Known rows, with every step that occurs
A N Q D C: [ 22  13  -7  -1  -1   1  -2  -3  16  -9   8  15   9   7   2  -6  15   4
 -13 -22  24  -2   4   8 -24  11  22  17  -8   4 -20   3  -1 -11   9 -24]
U Q L W: [ 11  17 -21  16 -14  -1 -16  11  36   6  12  34   5   0   4 -12   7   1
 -31 -32  25  10  11 -14 -13  10  29   3 -14   4  -5  -7  19  11  14  -3]
P L Q U: [  6  10 -25  17 -17 -11 -17  -5  22   0  13  20  21  -7  16 -18   2  12
 -29 -30  12   1  10  -3  -7   5   4   5  -6  -2 -15  12  -9   7   2  -2]
U Q Z C: [ 17  10 -21 -13  -4  -1 -11   2   2  -9  26  27  11  -1  -7  -7  16  15
 -13 -20  31   6   6  -8  -7  13  23   7  -5  -3  13   5  -3  -7   0  -9]
R N A: [ 11   2 -15  13   0  -4 -25   2  11   1  12  14   2   2   5  11   9  -2
   4 -32   3  -6  15   1  -8  21  24  15 -11   1 -12   5 -14 -17   5 -21]
Z Q L: [ 17  20 -26  15 -21  -4 -10   5  18  -5  13  21  23   7  10  -8  24  14
 -18 -31  18   9  12  -5 -13   7  21   6 -13  -3  -9  10   4   3  13 -17]
C N A: [ 11   1 -19   4   7  -3 -17   3  15  -5   6  14   4   0  18   8  10   0
   6 -25   3  14  14  11 -17  13  26  15   0  -5 -15  -1  -8 -12  -6 -23]
W L Q D C N: [ 29   7  -7  14   0  -5  -1 -14  20 -16   3  27  11  16  12 -10  10  15
 -22 -21  34   6   7  -2 -22   9  21  22   4   1 -27   9   6  -6   4 -27]
L P J Q: [ 17  22   2  20 -17  -5 -19   5  -4  11 -13  11  25  -7  14  14   9   4
  -2 -16  15  17  10  15  -9  30   1   7 -21   8  10  28  11  10   4 -27]
J Q: [  9  15 -13   8  -8  -2 -12  -4   4  -1   6   6  17  -8  12  10  11   6
 -12 -15  22  10   3   4  -6  22   8   1 -16   8   3   4  -2  -1   9 -15]
W L P J Q U: [  2  19  -2  32 -28 -17 -12  -5  11  14 -16   7  25  -5  17   3  15   4
 -17 -23  11  11  10  11 -17  13   0   5  -8   3  -8  32   5  15   6 -18]
D Q L W: [  7  20 -21  14 -13  -6 -14  10  35  -9   8  33  13  -4   7  -4  11  11
 -30 -28  28   3  15   1 -17   3  22  -7  -8   6 -16  -1  17   9  17 -12]
N Q: [ 14  13 -16   1 -13   3 -10   1  11   0   8  11  13 -11  23   1  10   6
 -15 -26  20   0   8  12  -9  14  18  12 -19   6   0   6   0 -11   4  -7]
L Q: [ 20   6 -12   4  -8   3 -18   4   3  -3  11  19  20  -7  18  -2  -1  10
 -13 -23  25   5   6   1  -6  18  15   6 -19   5   1  11   3  -1   4 -13]
R J Q D: [ 16   5   3  13 -24  -1 -16  -2   3   1   0  -6  11   1  -3  -1  20   4
  -3  -8  23  10   4  -1  -5  37   8  16  -9   6  -2  11   0   3  12 -18]
W L Q U: [  5   4 -17  16 -18 -10 -12  -5  20  -1   8  16  19  -6  20 -12   5   9
 -26 -28  22   0   5  -3 -15   2  14   4  -6   1 -17  15  -3   3   4  -3]
Q D: [ 12   1  -7   4 -13  10 -15   1  11  -5   7   0  14   8  -3  -6  23   5
  -1 -10  19  -3   9   3 -11  15  12  12   9   0  -7  -5 -13 -12 -12 -14]
L P J Q U: [  0  14  -4  20 -22 -13 -19   7   4  13  -6   5  31  -8  11   4  11   1
  -7 -16  11  17   5  21 -14  13   0  -1 -17   8   0  25   2   7   4 -26]
U Q D C: [ 27   5 -12   4  -1  10  -8   5   9 -14  19  10  13  16  -6 -15  21   1
 -19 -16  37   1   3  -4 -10  11  20  19  -4  14  -3  -5   3 -10   4 -21]
W L P: [ 18  18  -6  16 -17   0 -11   0  10   0 -18  19  14  10  15   6  14   6
  -6 -29  16   2  12   4 -21   9  15  15   0   0  -5  23   6   1  -4  -8]
D Q L P J: [ 17  23  -5  20 -18  -6 -15  10  13  -3 -16  26  29  -7  14   2  18  13
 -16 -28  12  10  18  17 -16  13  16   9 -16  -1  -9  31  15  14  14 -33]
Z C N: [ 26  15 -28 -11  -5  -8  -7  -2  16  -6  14  21   3   4   7   6  13  11
   5 -19  17  14   6   8 -23   3  14  13   7  -4  -3   4 -12 -16  -5 -27]
R N: [ 12  10 -10   5  -7  -1 -15  -4  12   1   7  13   4  -2   3  16   7   5
   0 -21  11  -4   7   5  -7  18  15  10  -8  -2  -5   4 -14 -17   7 -21]
W L: [ 14  13 -14  13 -16   1  -7  -9  19  -2   1  10   8   5  15   4  18   8
 -11 -23  16  -7  12  -4 -14  12  13  13   7   0  -7   9  -3  -2  -1  -1]
L P J: [ 20  15  -1  13 -20   2 -20   9   2   9  -9  13  20   1  12   9  11   4
   9 -18   8   6  16  17 -14  20   4  12  -7   4   8  26   6   1  -6 -24]
D Q Z C N A: [ 11   8 -23 -12  13 -15 -12   2   7 -25  19  31  11  -5   4   4  17  18
  -4 -24  21  14  16  12 -19   8  30   8   1 -10 -16   8  -7 -12   0 -31]
J Q U: [ -8   8 -18   9 -13  -9 -12  -1  12   0  13   0  22 -10   9   1  12   3
 -17 -13  19   9  -2   9 -10   6   7  -7 -11   6  -7   0 -11  -2   8 -14]
W L P J Q D: [ 18  19  13  34 -25  -6 -15  -9   4   9 -24   5  22   6   9  -1  25   7
 -12 -19  17   8  14   3 -13  32   2  20  -4   4  -7  30   9  14  -3 -21]
A N C: [ 20  11 -18 -10  -4   0  -5  -4  15   1  20  20   9   9   2   5   4   5
  -1 -25   7 -14   6   5 -27   8  21   1  -3  -5 -16   9 -13   3  -1 -12]
W L Q: [ 23  11 -10  15 -14  -2 -12  -7  12  -3   3  21  14  -4  24  -3   4  11
 -22 -30  26   0  10  -9  -9  18  16  12 -10   3  -7  19   7   6   6  -4]
P J Q Z: [ -1  11   1   9 -12  -5 -14 -10   0   4  10  10  24 -16   3  13  13  18
  -9  -3  14   7  14   7   1  34   5  -5  -6  -3  10  15   0   4   5 -18]
Q Z C N: [ 11  10 -21 -17   0  -9  -5  -6  12 -12  17  29   9   1  -4   8  13  22
   5 -11  18  12   9   9 -20   6  20   3  13 -15  -1   2 -15 -17  -9 -23]
U Q: [ 19  10 -14   3  -5   8 -11   6   6  -3  10  11  10  -5  13  -1  12  -2
 -17 -23  23  10   5  -3  -3  18  22  14 -17   4   7   0   2  -2   3 -10]

Rows
[ 25  26 -12  25 -30  -7 -15  11  11   7  -5  26  31   8  11  -4  22  13
  -8 -32  10  16  18   6 -16  15  14  13 -19  -1  -2  34  16  13  10 -30] | Z Q L P J
[ 15   3 -25 -10  13  -9 -13   4   9 -11  22  33   4   0   3  -3  14   8
  -6 -28  19  21  13  -3 -13  14  36  17  -5 -12  -4   1  -4 -11  -4 -22] | U Q Z C N A
[ -1   8 -21   2  -9  -5  -9   7  14 -16  13   4  24 -11  11   0  15   6
 -20 -17  22   3   4  18 -14  -5  14  -3  -6   5 -15   1 -10  -6   5 -18] | D Q U
[ 12  22 -11  11 -11  -2 -13  14  12 -12 -16  30  27  -1  13   1  17  13
 -21 -32  20  12  10  13 -21   3  26   5 -18  -2 -14  19  10   7  14 -29] | D Q L P
[ 18   6 -19 -12  -8  -7 -16   0   0  -9  28  35  20  -3  -2  -7   4  26
  -8 -19  34   2   8  -4 -10  14  17  -1  -8  -2   7  17  -1  -5  -2 -13] | L Q Z C
[ 13  13 -23 -15 -12  -6 -10  -4   7  -7  23  27  14  -7   4  -6  15  22
 -10 -24  28  -2  11   5 -13  10  20   5  -7  -1   6  12  -5 -14   0  -6] | N Q Z C
[  8  13 -12   9  -8  -4 -17 -13  10  -5  11  33  22  -7   8  -6   1  28
 -24 -25  16  -2  17  -7   1  24  12   5  -5 -12  -3  17  -2   7   1   0] | P L Q Z
[ -1   5 -12  11 -26 -12 -12   2  11   7   8  -5  14  -9   5   2  10   2
  -9 -12  16  13   0   7 -10  17   5   1 -14   8  -4  12  -3   2  21 -15] | R J Q U
[  3   0 -18   5 -13  -4 -18   6  11  -2  18  12  24  -8  15 -10   1   7
 -18 -21  21   6   2   7 -12   1  13  -2 -14   5  -9   6  -7  -3   3 -13] | L Q U
[ 19   3 -26   4  14  -5 -10   3  18 -13  17  22   6  16  11   5  10   1
   3 -22  15   8  14  11 -24   4  22  14   2   5 -17   3  -1 -17   4 -32] | D C N A
[ 15  24 -29  20 -25  -9 -16  11  34   3  18  33  15  10   4 -11  15  11
 -24 -32  26   9  16  -9 -17   5  21  -1 -12   4  -9   2  18  10  12  -7] | Z Q L W
[ 19  26   5  31 -23 -10 -12  -7   4  12 -22  14  20  -2  19  11  13   8
 -12 -24  14  10  13   5 -11  30   1  13 -14   5   1  36  15  16   7 -18] | W L P J Q
[ 14  16 -21 -16  -5  -6  -9   0   3 -22  22  25  19  -5  -4   2  19  24
 -11 -15  35   1  11   7 -12   8  17  -3   0  -2   2  11  -5  -9   2 -19] | D Q Z C
[  5  14 -23  16 -19  -4 -18   7  40   6  11  31   7   6   1  -7   9   7
 -18 -24  18   0  16  -6 -20   4  19  -6   2   2 -10  -4  10   5   7  -4] | Q L W
[ 29   5 -23  11   6  -5 -11   6  13 -19  21  17  15  28   1 -11  24   6
  -3 -25  26  14  13   5 -23   7  24  25  -1   6 -25   2   1 -15   1 -39] | Z Q D C N A
[ 10  12 -34 -10 -12 -17  -3  -1  25  -4  19  17   9  -9  18  -8  12   7
 -12 -27  19  15   1  18 -25 -11  17  10  -7  -1 -13   3 -15 -19   1 -22] | Z C N Q U
[  6  22 -10  19 -14  -8 -16   7  10   3 -15  26  26   1   9   2  12  10
 -16 -28  17  20   6   4 -18  13  20   2 -24   0  -6  17  10  10  16 -25] | J Q L P
[ 23  18 -18  16 -13  -4 -18  -7  13  -1   6  27  16  -4  20  -8   1  16
 -24 -32  17  -1  15  -8  -2  22   6  14 -12  -1  -7  17   0   8   4  -3] | P L Q
[ 26   6 -11  -1   9   6  -2   0  14 -17  10  17   8  14   0  -7  17   1
 -16 -14  32  17   1   3 -16   8  27  24   0   3 -12  -9   1 -13   4 -34] | U Q D C N
[ 24   7 -33  -4   3 -11 -17   4  17  -5  18  21   1   8   9   0  15   3
  10 -28  12  12  14   4 -24   7  19  17   4  -2 -11   6 -11 -16  -7 -27] | Z C N A
[ 11  14 -11  19 -26  -9 -12  -2  18   5   0  12  12  -4   5   2  15  11
 -14 -22  14  13   7  -7 -10  28  15   7 -19   0  -4  19  10  12  32 -18] | R J Q L
[  9   2 -25 -12   8 -12 -15  -1  13 -10  22  30   5   5  -2   2  15  15
   9 -21  11  10  17   5 -21   9  27   8  12 -13  -9   4 -13 -16 -10 -24] | Q Z C N A
[ 26  -7 -12   9  13  -4 -18   5  12 -17  17  26  14  16   9 -15   7   7
  -7 -24  28  11  11   4 -21  12  26  20  -5   6 -26   4   3 -12   2 -37] | L Q D C N A
[ 23  11 -12   9 -20   5 -13   4   5  -9  15   2  21  13   1 -11  28   9
  -7 -18  26   7   9  -1  -9  16  14  16  -5   4  -6   1  -6  -6  -7 -17] | Z Q D
[ 27   1  -8   1   5   0  -7  -1  11 -18  12  24  17  11   7  -8   5  12
 -12 -15  34  13   3   7 -19   9  20  16  -2   4 -18   2   2 -12   3 -38] | L Q D C N
[ 22  10 -10  19 -16   1 -20 -10  15  -5   5  19  17   3   8 -21  11  16
 -24 -26  19  -2  14 -11  -2  24   6  20  -2  -3 -13  10  -6   7  -5  -6] | P L Q D
[ 21  21 -32  -4 -12 -15  -1  -4  32  -4  10  34   5  -5  18  -9  17  16
 -18 -37  17  16   7   4 -25  -2  27  15 -11  -8 -14   8  -3  -9  12 -25] | Z C N Q L
[  7  10 -14 -12   9  -5   4  -9  14 -15  14  32  14  -3  12   9   6  21
 -14 -16  26   9   8  21 -19   6  28   6  -7  -4  -8   3   1 -21   9 -23] | D C N Q Z
[ 17   8 -18 -15   3 -12 -11  -4   5 -12  19  40  15  -6   5   0  -1  25
  -6 -17  27  17   7   4 -16  11  23   3  -5 -12  -2  11  -5  -9  -2 -25] | L Q Z C N
[ 24  26 -23  -1 -13 -16  -6   6  23  -1  -9  42  12   1  19  -8  14  15
 -12 -42  17  24   8  14 -33  -4  30  18 -19  -7 -12  22   6  -6   9 -31] | Z C N Q L P
[ 15  23  -3  16 -18  -9  -9   3  23  10 -22  33  19 -12  30   3  10  11
 -13 -33   1  24  15  22 -22  13  24  18 -21  -9 -13  26  12   4  11 -33] | C N Q L P J
[ 26  19 -29 -12  -8 -11  -4  -3  16  -5  13  23   4  -8  22   1  11  10
  -8 -29  23  15   6  13 -21   5  19  19 -11  -1  -3   7  -6 -17   2 -22] | Z C N Q
[ 22  17 -26   1 -12 -12 -17 -11  11  -7  23  42  17   0   0 -15   6  32
 -20 -29  24  -4  16 -14  -5  18   7   6   0  -9   1  23  -4   5  -1  -3] | P L Q Z C
[ 26  12 -18  -8 -10  -5  -5  -4  19  -9  11  16   5   1  11 -12  22  10
  -7 -24  25  13   5  10 -22   7  19  25  -2  -1 -12   0 -12 -19  -7 -25] | Z C N Q D
[ 15  16  -5  21 -25  -3 -18   8  16  10 -12  24  23   3   8  -1  17  11
  -3 -25   2   8  18  10 -18  15  12   8  -6  -4  -3  28   9  10   4 -26] | Q L P J
[ 25  -3 -15   7  17   2 -11   6  14 -17  14  17   6  17   2 -13  18  -5
 -11 -24  26  15   9   1 -18  11  33  29  -4   5 -20  -8   2 -13   1 -34] | U Q D C N A
[ 13  17 -20 -19   7 -11  -3  -4   7 -25  13  30  16  -8   2  10  16  25
  -8 -14  28  16   9  16 -16   4  23   2   4 -12  -7   5  -8 -12   1 -30] | D Q Z C N
[ -3  11  -7 -11   2  -2  -2  -9  13  -9   3  25  14 -17  19  12   7  19
 -12 -18  14  15  10  20 -11  14  31   8 -10 -15  -5  -1  -7 -16   0 -14] | C N Q Z
[  3   6  -8  -5   0   8 -11   1   2  -7  13  19  16  -9   2   2  11  11
 -17 -16  24   8   7  -1   0  20  29   5 -10  -7   8   0  -1  -4   0  -5] | U Q Z
